What can hang from each mark
K_272: K_112 K_113 K_148 K_726 K_879
K_342: K_203 K_272
K_769: K_112 K_922
K_58: K_113
K_879: K_272
K_203: K_113 K_922
K_113: K_272 K_769
K_148: K_272
K_922: K_769

Every row comes from one small tree of marks. The marks that hang from a mark follow it in brackets, in the order of their numbers. Every link used is in the known rows. Which tree was each row made from?
Known rows
K_203[K_113[K_769] K_922]: [ -2   6   6 -19  31 -10  -1  -7   0  -9   3  -7  -4  -2   1   3   2   3
 -10  -4   4   1  -5  -5   2  -1  12]
K_113[K_272[K_148 K_879]]: [  2  -5  -1   0  -5   5   5   8   2   6   1  -5  -5   3  -4  -5  -2  -6
 -10   3   5  -1   5  -2  -3   1 -10]
K_58[K_113[K_769[K_922]]]: [  1   4   2   4  -4   9   4  -1  -1   4  -2  11   8  -7   4 -11  -9  13
   3 -15  -9  -2 -19  -6  -3   5  -4]
K_113[K_769[K_922]]: [  5   6   6   1   4   3   6   3  -4   2   3   6   4  -5   3 -13  -7   7
  -3 -17  -7  -2 -14   1  -1   5  -2]
K_272[K_112 K_113[K_769] K_148 K_879]: [  0  -4  -5  28 -28   0  -6   4   0   6  -4  -3   4   2  13  -2  14 -11
 -34  -5   8   1  13  14 -12   2   0]
K_922[K_769[K_112]]: [  7  -4   0  -7  -3   2  14  -3   7   2   0   5  11  -1   1  -3 -11  15
  13   4   0   0 -12   3   1   2  -6]
K_342[K_272]: [  1   4   4  -7   0   3   3  -2  -2   2   4  -2   2  -3   0   1  -5   7
   9   8  -8  -4 -12  -1   6   2   2]
K_113[K_272 K_769[K_112 K_922]]: [ 11  -1   6  -8  14   2   5   6  -5  -3   5  10   7  -5  -2 -18 -12   9
   9 -12   1  -1 -16   0  -6   5 -11]
K_113[K_272]: [  1   4   3 -17   9   6  10   2   0  -1   2  -1   0  -1 -11  -5 -12   2
   9   3   4  -1 -10  -5   3   0  -3]
K_58[K_113[K_272[K_112 K_879]]]: [ -4  -4  -4  -2 -16  10  -1  -2   1   3  -7   2   8   0  -4   0  -5   0
   7  10   5  -1   1  -3  -2   2 -14]
K_769[K_112 K_922]: [  6   1   3  -4   2   0   5  -1   2  11   1   6  13  -5   5  -8  -9  13
  13  -4 -16  -4 -18   3   7   5  -7]
K_148[K_272[K_113 K_879]]: [ -6  11  -1   7 -19  -9  -4  -1   0   6  -7  -1  14   2  -2  -3   0  -8
  -7   6 -11   3  -1 -10   2   6  -7]
K_148[K_272[K_112 K_113 K_879]]: [ -5   6  -4  17 -27  -8  -7  -5  -2   9  -8   0  17   2   3   2   4 -11
  -9   8  -8   3   5   1   1   6  -7]
K_203[K_113[K_272[K_726]] K_922]: [ -3   1   3 -26  32  -5  -3 -10  -1 -12   2  -3 -10   0  -8  10   1  -2
   7   0   8  -2   6 -10   6  -7  10]
K_58[K_113[K_272[K_112 K_148] K_769]]: [  3 -10  -4  15  -8  16   2  -2   1   8   0   5  -3  -3  -1  -5  -1   1
 -12  -8  12   2  -5   5 -11   1  -4]
K_203[K_113[K_272] K_922]: [ -2   4   4 -31  37  -8   0  -4  -1 -10   2 -10  -6   0  -9   4  -6   4
   9   8   7   1  -1  -8   8  -3   7]
K_272[K_112 K_113 K_148 K_726]: [ -1  -6  -7  26 -27   5  -4  -7   4  13  -4   2   1   1  10   9  14  -8
 -20  -5   3  -2  11  13  -1  -3  11]
K_148[K_272[K_879]]: [ -3   9   2   1 -10  -4   2  -5   1  11  -3   2   9   0  -6  -3  -3  -6
  -3   3 -14   2  -6 -12   3   7 -14]
K_272[K_112 K_113 K_148 K_726 K_879]: [ -3  -7  -9  29 -35   2  -8  -4   3  11  -7   1   3   4  12   9  18 -14
 -25  -2   2  -3  21  11  -4  -2   2]
K_148[K_272[K_113 K_726]]: [ -5  10  -1  10 -16  -4  -3 -10   0   6  -4   9   8   0  -4   4   3  -7
  -4  -5  -9   1  -4 -10   4   1   4]
K_342[K_203]: [ -2   4   3  -6  -2   2   5   5   7   5   3  -1  -9   1  -2   1  -6   5
   5   9 -10   0 -13  -3  13  -1  -3]
K_879[K_272[K_113]]: [-3  8  0 -8  3  2  2  5  0 -4 -4 -8  3  1 -8 -3 -5  1 14  3 -3  1 -3 -3
  0  0  5]
K_113[K_272[K_112 K_879] K_769[K_922]]: [  5  -1   3   5  -4   3  -1   8 -10  -3   1   5   5  -3   2 -12  -3  -4
  -3  -8   5  -1   5   6  -9   5 -15]
K_203[K_113 K_922[K_769]]: [ -1   0   1 -19  24  -8   6  -7   2 -11   0  -7  -2   0   0   8  -5  11
   9   7   5   3   1  -2   7  -3   9]
K_203[K_113[K_272] K_922[K_769[K_112]]]: [  4  -6   1 -29  34  -9   4  -3   1 -16   1  -4   1   1  -4   3 -11  15
  22  11  13   3  -1  -3   3  -3   0]
K_203[K_113[K_769]]: [  0   2   1  -7  15  -7   4  -3   3  -8   3  -1   1  -1   1  -3   1   1
  -5 -10  -1   0  -6  -6  -2   0  12]
K_922[K_769]: [  3   2   1  -5  -4   5  16   0   3  -1   0   2   4  -1  -2  -2 -10  10
   9   2   1   1  -8   0   3   1  -2]

Write each row's tree
[  9  -3   4   8   8   7   5  11  -6   4   7   5  -8  -4   0 -16  -7   3
  -9 -19   4   0  -7   4  -8   2  -4] | K_113[K_272[K_148] K_769[K_922]]
[  4  -1   6 -28  42 -11  -3  -4  -1 -14   4  -3  -1  -1  -4  -2  -4   6
   2   0  12   2  -7  -5  -3  -2   3] | K_203[K_113[K_272 K_769[K_112]] K_922]
[  2   2   3  -2  15  -7   1   2  -2  -6   4   4   3  -4   6  -8  -1   6
   1 -18  -9  -1  -7  -3  -1   2  10] | K_203[K_113[K_769[K_922]]]
[  5  -1   4 -18  13  -1   9  -8   4  -1  -1  -2   5  -1   1   2 -10  17
   9  10   5   2 -11   4   5   2  -7] | K_203[K_922[K_769[K_112]]]
[-2 -2 -4 12 -6  7 -3  2  2  4 -2 -2 -8  3 -3  3  8 -5 -2 -8  0  0  9 -1
 -5 -4  9] | K_879[K_272[K_113 K_148 K_726]]
[  0  -3   1   6 -10   3  -5   3  -1   5   7  -1  -9   0   6   8   1   6
  12  19  -9  -2  -6   9  10  -1  -2] | K_342[K_203 K_272[K_112]]
[  0  -1   4 -18  33  -6  -4  -6  -6 -13   3  -7  -5  -1  -3   3   2  -2
  -4   1  16   3   4   3  -3  -2   7] | K_203[K_113[K_272[K_112] K_769] K_922]
[  4   0   3  -9  25  -5   2   7  -6 -13   6   4  -1  -3  -2 -12  -7   4
   9 -16   1   0  -5  -6  -4   0   6] | K_203[K_113[K_272 K_769[K_922]]]
[ -4  -4  -1 -14  10 -10  -4  13   4 -13   3  -4 -12   6  -5   1  -1  -2
  11  13  -2   0   7 -13   7  -5  -4] | K_342[K_203[K_113[K_272[K_879]]]]
[ 2 -6 -3 12  1 11  3  0  1 15  2 -8 -6  0 -4  1  2 -2  3 -1 -4  1  3 12
 -3  1  0] | K_879[K_272[K_112 K_148]]
[ -2  -7  -7  22 -13   8  -6  -2   0   8  -3  -1  -5   2   1   7  12  -9
  -3  -6   2   0  15  10  -6  -4   9] | K_879[K_272[K_112 K_113 K_148 K_726]]
[ -4   2  -3  14 -21   0  -5 -14  -1  14  -4   9   9   0  -1   8   9 -14
  -7  -2 -11   0   7  -3   1   4 -11] | K_148[K_272[K_112 K_726 K_879]]
[  1 -11  -5  14 -17   9  -2  -1   0   9   0   4  -6   3   0   5  10 -13
 -13  -2   9  -3  19   6  -6  -2  -8] | K_113[K_272[K_112 K_148 K_726 K_879]]
[-3  3 -2  2 -4  4 -2  1 -2  0 -5 -8  6  1 -3  1  0 -2 13  6  0  1  3  8
 -1  0  4] | K_879[K_272[K_112 K_113]]
[ -1   0  -3   7  -1   5   1   8   1   5  -2 -10  -5   2  -3  -3   0  -1
   2  -1  -1   2   2   2  -3  -1   7] | K_879[K_272[K_113 K_148]]
[ -3  -1  -3   8 -21   4  -2  -9   2   7  -4   5   6   1   3   9  10 -11
  -7   0  -3  -4  11   4   1   0  -6] | K_272[K_112 K_726 K_879]
[  0  -7  -1   8   6  -8 -11   5  -3  -9  10   0 -12   0  10   7   9   3
   4   7  -4   0   0   5   2  -4  11] | K_342[K_203[K_113[K_769]] K_272[K_112]]
[-1 -4 -6 17 -9  6 -3  4  1 10 -3 -9 -2  2  1  1  5 -3 -1  1  1  2  8 13
 -4 -1  6] | K_879[K_272[K_112 K_113 K_148]]
[ -2   6   1   0   3   4  -3   2  -3 -12  -1   3  -2   1  -7  -2   5  -6
   0 -13   5   0   4  -6 -12  -2   8] | K_879[K_272[K_113[K_769] K_726]]
[ -3  -5  -1 -11  15  -4  -3   5   4 -12   6   5 -17   4  -7   7   2  -1
  15   3  -1  -2   4 -13   9  -9   8] | K_342[K_203[K_113[K_272[K_726]]]]
[ -2  -5  -7  24 -32   0  -5   2   4  12  -7  -6   6   3  13   3  11  -8
 -23   5   2   0  14  14  -3   1   0] | K_272[K_112 K_113 K_148 K_879]
[ -5   3   0   5 -21  -7 -12  14  -1  -7   0  -5  -5   4   8   4   3   1
   4  24  -7  -2   4  -3   6  -2  -3] | K_342[K_203 K_272[K_113 K_879]]
[ -1   2   5 -15  10   0   6   3   3  -5   2  -4 -14   1  -1   7  -9  13
   9  17   2   4  -6   1  12  -3  -6] | K_342[K_203[K_922[K_769]]]
[ -6   4  -5  22 -32  -6 -11 -11  -2   8  -8   7  14   2   4   8  12 -16
 -10   1  -7   1  12  -2  -1   3  -5] | K_148[K_272[K_112 K_113 K_726 K_879]]
[  2   1   3  -7  -1   4   2   3  -3 -11   1   8  -3   1  -7  -5   3 -12
 -11  -9  11  -2   7 -10 -11  -1  -9] | K_113[K_272[K_726 K_879] K_769]
[  2   6   2  12 -10   0  -2   1  -5  -5  -1  12   6  -3   8  -6   4  -1
  -9 -21  -2  -3  -2   1  -5   0   7] | K_272[K_113[K_769[K_922]] K_726]
[ -3  -2   2 -16  23 -10   1   3   5 -13   3  -7 -15   3   2  11  -4  13
  13  14   1   4   1  -3  13  -6   6] | K_342[K_203[K_113 K_922[K_769]]]
